What can hang from each mark:
demeb: gibilol rufit
noko: gibilol vomivi
mureta: rufit
rufit: demeb mureta
gibilol: demeb fesik noko
fesik: gibilol padip

Each row was made from one small tree. Brackets hold a mark, then the marks that hang from it, in alphabetical order. Every link used is in the known rows. Write each row's tree.
In the rows, zero is written as 128.
Known rows:
[gibilol demeb [fesik padip] [noko vomivi]]: [116 128  57 139 121 121 201 150 151  59 126  95 135 118  95 142  96 127]
[fesik [gibilol demeb [noko vomivi]] padip]: [ 82 121  77 129  86 128 218 141 145  76 112 105 165 122 113 135  97  89]
[noko [gibilol demeb fesik]]: [154 125  87 151 137 144 113 150 133  56 123  85  92 118 153 154 106  99]
[demeb [gibilol noko] [rufit mureta]]: [129  70 123 125 101 129 135 131  90  96 132 116 116  76 178 140  79  79]
[gibilol [fesik padip] [noko vomivi]]: [ 83  95  70 130  99 128 183 154 134  81 129 108 154 101  93 130 110 139]
[demeb [gibilol fesik noko] [rufit mureta]]: [142  53 101 125 108 138 116 151  82  80 137 105 101  60 182 153  77  88]
[gibilol [demeb [rufit mureta]] fesik noko]: [176 131  86 152 133 118 136 150 115  28 135  99  77  92 166 167  63  97]
[rufit [demeb [gibilol noko]] mureta]: [124 120 118 161 105 106 164 146 112  67 130 121  94 100 164 148  79 125]
[mureta [rufit [demeb gibilol]]]: [104 155 136 131 133 110 157 137 124 129 124 129 136 110 132 130 124 145]
[demeb [rufit mureta]]: [141 120 128 135 127 137  95 125 110  82 128 128 107 103 150 138  79 105]
[noko [gibilol [demeb rufit]] vomivi]: [112 130  96 146  98 162 135 127 138  49 100  86 114 114 157 134  80  47]
[demeb [gibilol [fesik padip]]]: [121  57  99  96 143 139 110 148 107 134 139 101 155 100 109 134 129 123]
[gibilol [demeb rufit] [fesik padip]]: [150 121  83 112 153 129 107 147 126  69 137  78 134 116 113 150 105  95]
[gibilol noko]: [116 121 117 136 103 109 173 136 127 116 134 123 134 115 137 132 128 121]
[mureta [rufit [demeb [gibilol fesik]]]]: [116 136 114 131 141 118 136 156 114 111 128 116 123  94 135 143 122 154]
[fesik [gibilol noko] padip]: [ 78  83 102 113  83 116 171 150 116 109 132 111 182 107 122 134 130  99]
[mureta [rufit demeb]]: [105 200 130 149 133  98 159 139 140  98 124 135 131 127 115 132 123 167]
[gibilol demeb]: [160 164 118 138 150 121 149 123 145 105 126 115 107 146 130 140 114 117]
[gibilol [demeb rufit] [noko vomivi]]: [117 141  95 139  93 128 195 129 139  67 113 100 121 112 147 136  86  68]
[demeb gibilol [rufit mureta]]: [142  78 133 117 127 148  92 123  92 110 127 122 114  89 166 136  79  86]
[rufit [demeb gibilol]]: [115 115 129 133 120 125 132 142 119 110 122 112 114 118 148 137 119 115]
[demeb [gibilol [noko vomivi]] [rufit mureta]]: [100  72 110 133  81 147 164 127 102  87 115 122 119  73 167 128  62  78]

Write each row's tree:
[107  83  83 129 123 142  95 157 122  74 133  88 144 105 113 137 120 117]
[noko [gibilol [fesik padip]]]
[145 106 107 153 139 133 103 157 107  60 128 116  75  95 155 158  78 143]
[rufit [demeb [gibilol fesik]] mureta]
[ 93 147 126 140 106  90 201 145 121 114 129 121 139  96 142 133 124 138]
[mureta [rufit [demeb [gibilol noko]]]]
[146 141 108 133 112 110 167 133 127  77 130  93 115 114 157 146 105  71]
[gibilol [demeb rufit] noko]
[159 140 108 158 128 143  96 126 122  28 118  95  84 109 173 151  58  66]
[noko [gibilol [demeb [rufit mureta]]]]
[134 138  72 152 115 129 197 147 145  64 118 104 100 114 134 147  93 120]
[gibilol demeb fesik [noko vomivi]]
[131 126 128 152 133 124 122 138 115  76 124 128  90 113 154 145  79 132]
[rufit [demeb gibilol] mureta]
[153  59 112 115 133 156  72 143  83  94 130 111  98  72 169 149  77  95]
[demeb [gibilol fesik] [rufit mureta]]
[112 118  59 146 126 154 143 148 150  40 113  83 131 118 104 140  89 106]
[noko [gibilol demeb [fesik padip]] vomivi]
[ 95  92  83 149  96 169 122 150 129  68 108 103 115  98 141 132 100 109]
[noko [gibilol fesik] vomivi]
[ 99 101  82 143  90 136 179 152 128  89 121 117 120  98 131 134 107 130]
[gibilol fesik [noko vomivi]]
[ 81  51  73 113 100 138 179 153 117 110 127 102 160  85 111 127 110 116]
[demeb [gibilol [fesik padip] [noko vomivi]]]
[ 78  83  70 136 104 161 122 153 133  63 116  94 149 101 103 127 102 117]
[noko [gibilol [fesik padip]] vomivi]
[172 158 117 144 150 129 111 120 127  58 124 115  88 120 152 151  66  95]
[gibilol [demeb [rufit mureta]]]
[170 120  85 157 136 151  77 147 115  11 122  85  70  94 175 165  56  76]
[noko [gibilol [demeb [rufit mureta]] fesik]]
[113 119  91 123 107 109 189 146 132  85 130  97 163 125 124 146 116  88]
[fesik [gibilol demeb noko] padip]
[134 152  94 158 105 129 184 124 136  34 113 117  94 105 153 144  46  88]
[gibilol [demeb [rufit mureta]] [noko vomivi]]
[134 100  97 160 115 113 146 166 104  48 134 110  80  82 166 161  77 135]
[rufit [demeb [gibilol fesik noko]] mureta]
